Each row comes from the steps of one walk. Every step used is in the known rows, and no mark comes twice. Write the walk behind each row, first mark first.
In the rows, 128 means zero.
Known rows:
U-A-N-W-T: [158 133  88 118 106  99 137  96 141 161 114 133 137 137 162 119 142 217
 132 156 123 131 167  91  97 120 147 136 117 147 106 130 133 118 129 145
 129 125]
D-Z-X: [113 120 139 125 118 119 135 133 153 140 134 121 120 130 147 128 119 117
 119 126 132  98 118 171 113 144 143 109 119 130 169 158 127 140 135 123
 120 141]
R-Z-X-N-A: [121 130 138  71 132 147 103 149  80  93 112 146 123 162 153 155 118 138
 114 127 142 123 140 104  98 120 131 119 140 109 130 167 123 123 138 115
 136 124]
A-N-F: [132 133 102 152 131 123 116 141 183 134 131 142 147 124 129 119 137 157
 132 139 131 123 144 134 134 126 129 130 131 126  99  93 129 109 140 124
 127 108]
M-U-A-N-F: [111 127  70 143 101 115 122 119 161 147 125 119 133 123 172 113 135 187
 126 135 141 142 162  92 104 144 135 135 134 149  92 111 131 136 133 111
 109 102]
M-U: [127 115 125 134 125 115 144 123 179 142 136 135 125 105 104 126 119 105
 117 103 129 113 109 131 143 129 119 139 133 161 130 114 124 127 133 126
 117 104]
Q-G-F-N: [132 122 170 134 148 135 139 128  88 113 166 103 121 123  83 127 116 121
 146 158 117 117 124 119 140 106 119 140 136 131 124 106 127  76 126 107
 131 122]
G-F-N: [138 116 156 146 138 126 134 129 152  84 144 110 125 112  90 126 113 127
 142 134 119 112 120 125 144 102 124 141 136 134 122 106 124  79 111 107
 130 107]
W-N: [149 124 117 130 155 125 141 124 143 126 120 152 127 114 118 128 141 108
 113 132 112 144 120 155 139 119 132 139 131 161 103 126 131 124 134 137
 128  97]
M-U-A-N-W: [136 126  93 120 109  99 146  95 108 162 123 115 138 119 148 123 142 198
 123 129 143 116 154  79 106 131 139 136 129 148 103 140 129 153 125 122
 107 110]
Z-D-E: [115 106 143 163 125 109 149 138 160 155 145 102 119 112 136 124 122  89
 132 123 131 117  97 172 164 146 129 120 119 109 153 135 125 138 139 114
 132 115]
F-N-X-Z-D-E: [117 125 145 159 118 143 115 139 103 139 130  95 120 101  79 121 133  78
 157 102 150 145 103 145 193 142 127 116 108 104 179 156 125 159  96 135
 125 156]
T-W-N-L: [130 132  79 155 171 115 141 123 135 115 132 165 126 136  32 129 128 104
 118 119 100 186 137 156 120 108 139 142 123 168 126 119 135 113 128 147
 130 153]
Z-D-Y: [108 133 151 136  94 124 128 134 166 162 141 103 126 123 168 112 111 125
 130 129 143 107 121 154 177 143 134 125 128 103 131 153 127 156 137 119
 140 125]
Q-G-F-N-W: [149 139 172 134 149 127 139 113  49 124 164  93 133 131  82 136 113 146
 147 153 115 124 152  92 141 100 111 126 138 123 127 106 125  71 114 110
 132 150]
X-N-F-G-Q: [136 124 143 107 161 145 101 139  68 101 115 120 155 139 188 139 115 118
 139 124 115  70 125 153 129 126 123 117 145 117  99 134 123 105 120 132
 133 155]
W-N-X-Z-R: [138 150 115  94 131 161 119 125 115 123  87 176 121  97  99 130 170 102
 143 125 124 165 140 112 111 133 132 120 132 134 145 122 133 177 124 167
 129 124]
Z-D: [122 122 158 150 114 118 127 127 179 138 129 115 121 115 148 114 111 103
 124 121 129 130 100 154 142 134 126 126 125 114 153 149 124 114 136 122
 131 108]
Q-G-F: [124 115 155 135 144 125 135 128 116 129 148 120 112 129 131 132 111 121
 139 157 115 108 125 107 111 114 108 134 147 123 127  81 128  94 155 114
 130 118]
F-G: [139 118 135 116 143 122 156 113 134 122 137 127 128 115 131 118 111  97
 117 131 119  76  89 171 165 126 126 135 133 118 143 128 125 104 113 138
 132 119]
M-U-A-N-X-Z: [112 120  78 118  92 132 106 110 115 152  93 136 118 107 139 116 151 163
 139 113 162 131 134  68 106 143 133 140 126 146 126 137 131 195 127 148
  99 120]
Q-G-F-N-X-Z: [126 136 156 134 134 158 101 128  55 113 134 114 113 119  75 130 122 113
 164 135 133 138 129  80 140 111 106 129 134 120 152 103 128 114 114 135
 123 160]
A-N: [139 114 127 127 135 115 140 131 175 142 131 149 140 116 105 119 147 141
 127 141 136  89 108 148 135 121 142 145 124 135 105 119 128 129 145 133
 124  85]
R-Z: [140 123 120 114 141 136 156 133 161 100 113 161 122 122 145 128 117  97
 111 124 137 155 117 134 138 113 123 141 145 111 114 118 120 104 152 126
 125 114]
Q-G-F-N-A-U: [115 128 169  91 113 148 127 132 122 105 177 113 106 161  64 142 133 173
 121 155 128 106 120  91 110 125 109 142 141 124 111  96 129 100 136 103
 150 131]
Z-X-N: [128 120 159 105 141 123 101 143  76 129 114 122 139 135 107 144 120 123
 131 124 130  96 119 149 112 125 141 123 119 132 131 163 127 123 124 114
 123  97]
E-D-Z: [119 114 145 175 112 121 144 128 185 146 130 118 133 138 214 122 135  92
 119 105 129 141 124 117 152 144 105 126 114  85 143 112 124 157 155 133
 129 148]
U-A: [117 113 111 122 119 105 154 111 133 112 104 118 119 135 189 117 114 144
 123 141 127 130 121 118 129 135 133 147 135 132 134 137 132 114 134 119
 109 105]
Z-X: [123 131 143 130 127 111 135 131 138 119 122 117 124 127  97 129 110 121
 126 124 127 110  96 167 116 123 138 121 128 153 161 140 131 105 131 124
 122 104]
G-F-N-X-Z-D: [121 133 162 164 102 153  77 128 131  99 119  97 108 101 101 119 113 110
 162 107 140 152 120  93 137 118 114 117 125 102 167 138 121 127  98 128
 131 146]
Q-G: [126 123 149 120 147 123 151 127 106 150 146 131 124 133 119 125 119 105
 127 150 121 114 110 141 146 126 118 140 134 133 137 115 130 101 152 129
 124 121]
W-T: [149 123 121 135 125 113 135 125 214 141 129 153 124 123 118 122 119 127
 125 129 109 126 121 140 133 116 126 138 121 161 132 103 129  93 137 147
 140 119]
G-F-N-L: [119 122 142 178 146 129 115 123 179  67 138 120 125 122  32 123 121 115
 155 116 115 126 129 124 149  87 126 138 131 128 161  92 125  64 113 124
 135 127]
X-Z-D-Y: [113 128 145 129  87 143 107 134 133 174 125 108 121 112 171 110 109 128
 138 117 145 107 135 130 167 153 127 131 131  80 145 153 125 179 153 131
 134 145]
E-D-Y: [115 136 141 165 101 120 147 131 155 150 131 102 141 141 186 120 125 119
 131 110 138 128 123 111 188 132 109 136 125  98 115  98 131 165 153 130
 140 128]
M-U-A-N: [118 108  92 119 104 107 148 111 148 152 123 125 125 114 148 113 145 170
 120 136 146 108 128 106 104 138 147 151 127 158  97 141 131 155 136 119
 106  81]

Which walk is each row?
[138 135 103 138 138 131 127 127 150 135 145 130 146 120 139 112 130 143
 126 145 126  86 126 160 146 129 132 126 131 112 104 106 127 105 115 133
 136 120] => A-N-F-G
[102 114 155  58  99 144  89 151 121 142 137 136 120 175 139 158 144 170
 101 121 146  72 137 127  80 164 135 114 114 100 128 173 126 180 141 112
 140 143] => D-Z-X-N-A-U
[111 137 143 155 119 147  88 139  69 151 134  83 147 156 233 132 121 107
 129 107 127 121 153 136 123 154 113  88 104  60 140 147 124 148 112 119
 141 174] => E-D-Z-X-N-F-G
[135 129 111 112 142 127 133 123 153 110 128 152 121 140 139 137 139 138
 108 136 112 128 129 124 138 124 121 133 142 159 125 127 132 127 133 141
 139 117] => W-N-A
[119 119 145  96 118 132 159 132 190 140 135 157 129 114 164 122 149 109
 127 144 125 101 142 145 118 153 141 122 129  98 158 130 124 155 143 130
 127 135] => D-Z-R
[139 142  86 129 156 117 145 129 106 120 123 163 123 131  77 138 129 103
 115 125 116 191 118 140 126 116 131 130 123 187 105 129 136 148 100 147
 123 149] => T-W-N-X
[122 138 161 142 142 141 123 127  89 102 152 108 117 129  71 133 123 110
 156 147 129 136 114 104 149 100 112 125 132 143 141 103 130  91  99 122
 127 139] => Q-G-F-N-X
[122 122 154 107 103 140 122 132 182  75 155 121 111 149  69 141 131 180
 116 129 130 102 115  94 114 122 115 144 140 125 112  94 126 105 122 104
 149 114] => G-F-N-A-U
[160 141 152 131 144 114 153 113 100 117 139 112 149 122  71 128 118 135
 132 118 122 126 132 129 181 109 126 132 125 135 136 136 123  84  94 124
 124 139] => F-N-W
[149 125  95 127 163 110 161 130 105 131 139 157 126 125  90 133 121 116
 104 137 105 171 127 156 116 122 139 147 128 176  89 134 133 133 126 130
 125 131] => T-W-N
[132 130  94  83 128 125 149 133 136 123 149 167 111 163  70 148 139 169
  80 133 115 162 124 127  85 142 129 148 133 167  77 122 135 156 138 127
 144 142] => T-W-N-A-U
[135 125 145  88 144 145 111 149  69 109 103 143 130 136 131 146 119 108
 119 124 144 138 129 138 102 115 141 124 129 109 110 169 121 119 137 112
 126 105] => R-Z-X-N
[109 132 156 147 125 151  90 142  56 123 119  76 153 163 252 140 127 110
 137 103 125 100 135 148  95 148 120  84 120  87 134 159 126 156 129 131
 140 195] => E-D-Z-X-N-F-G-Q
[174 137 113 131 126 107 128 113 178 171 134 153 147 123  95 127 146 183
 132 139 118 114 153 118 120 108 137 129 114 152 108 107 128 112 132 154
 142 126] => A-N-W-T
[139 141 107 135 150 131 124 124 142 114 106 156 124 118 102 134 147  96
 124 119 123 163 111 140 150 112 126 122 127 172 120 123 133 142 108 154
 127 113] => W-N-X
[120 147 169  98 124 170 116 129  62 111 133 128 115 108  67 130 146 115
 176 153 129 137 144  74 108 121 119 123 137 105 166 102 129 128 116 135
 130 150] => Q-G-F-N-X-Z-R
[132 138 111 145 140 130 134 123 144 117 138 121 135 126 156 117 101 113
 122 128 113 108 122 160 161 131 113 120 139 110 136 100 125  82 107 130
 135 139] => N-F-G
[113 128 132 125 128 138  78 156  99 143 128 121 142 147 185 142 119 135
 130 124 130 116 177 142 108 150 133  95 116 102 134 153 124 136 125 106
 123 156] => D-Z-X-N-F
[142 146  71 151 159 119 137 139 114 125 140 150 133 134 115 132 112 132
 110 135  99 204 162 145 113 127 125 131 133 166  81 104 133 112 123 121
 128 154] => T-W-N-F
[134 127 114 127 121 139 100 132 142 141  99 162 133 109  95 123 152 133
 146 115 151 111 115 107 136 125 128 134 123 121 132 115 129 166 134 162
 117 123] => A-N-X-Z
[121 140 135 129 138 130  79 153  82 124 115 117 146 144 133 143 110 138
 137 120 125 128 155 136 111 130 128 107 124 122 125 134 128 101 121 106
 126 119] => Z-X-N-F
[147 138 161 104 143 114 100 130  34 140 113 113 150 140 104 153 114 147
 135 117 128 101 145 122 114 118 133 108 120 122 136 161 125 118 114 118
 124 125] => Z-X-N-W
[106 116  87 147 125 111 126 109 168 115 106 140 131 138 110 108 149 161
 141 141 135 123 135 122 117 118 153 148 122 124 143 129 135 118 143 138
 116 104] => U-A-N-L
[108 127 149 170 101 120 134 130 156 145 128  97 127 143 188 126 128 103
 122 106 133 140 115 138 116 144 121 106 108 104 167 140 129 157 147 128
 129 146] => E-D-Z-X
[112 111 102 122 107 106 152 106 145 133 116 115 114 119 166 118 116 140
 117 121 133 131 125 104 120 140 128 147 136 158 127 134 129 133 130 116
 103 102] => M-U-A
[131 134 170 146 118 123 100 129  52 164 119  92 153 158 196 150 132 132
 130  96 133 133 167  95 114 140 115  95 100  74 144 163 123 168 129 121
 131 167] => E-D-Z-X-N-W
[140 150  92  90 139 147 137 132  79 129 105 183 121 109  73 135 151 110
 134 131 116 192 147 110  84 136 137 129 130 150 131 128 136 186 117 157
 124 160] => T-W-N-X-Z-R
[147 146  91 141 159 141 130 119 118 120 134 132 133 117 152 121 124 109
 114 136 103 141 136 170 152 126 122 117 137 137 104 113 129  99 103 138
 141 132] => W-N-F-G
[125 111 102 117 116 107 146 115 140 131 111 130 129 128 165 112 142 174
 127 157 140 108 125 121 113 133 152 151 126 132 104 141 133 135 143 123
 111  84] => U-A-N
[132 130 116  87 120 139 128 127 172 118 131 160 113 150  96 144 156 159
  89 127 123 134 114 127 112 138 123 141 136 152  92 116 133 150 144 134
 148 106] => W-N-A-U
[132 139 144 137 136 129 135 128 142  95 127 128 134 121  61 124 129  96
 140 114 137 142  96 138 191 110 128 131 118 156 148 134 129 104  80 138
 121 127] => F-N-X
[146 142  83 128 171 131 151 127  67 100 137 131 136 136 145 132 111 120
 114 138  93 146 123 180  96 123 137 120 150 179  82 130 133 113 115 141
 135 188] => T-W-N-F-G-Q
[130 137 126 112 131 135 145 135 133  97 112 137 116 128 118 133 110 106
 114 124 140 153 107 154 104 112 139 121 139 131 139 144 125 103 145 121
 124 112] => R-Z-X
[113 125 157 139 102 133 158 129 192 144 129 132 135 128 206 120 158  94
 129 121 127 142 139 112 120 154 119 119 117  71 159 113 126 173 156 135
 136 139] => E-D-Z-R
[100 125  98 135  69 136  89 110 129 169  99 112 110 102 161 107 144 153
 141 109 167 151 128  75  98 155 137 126 117 124 143 172 129 202 125 140
 108 122] => M-U-A-N-X-Z-D
[122 110 127 146 130 131 157 143 160 132 134 123 110 114 161 128 123  74
 119 124 145 160 110 162 153 136 129 121 131  88 132 139 119 133 152 111
 134 123] => R-Z-D-E
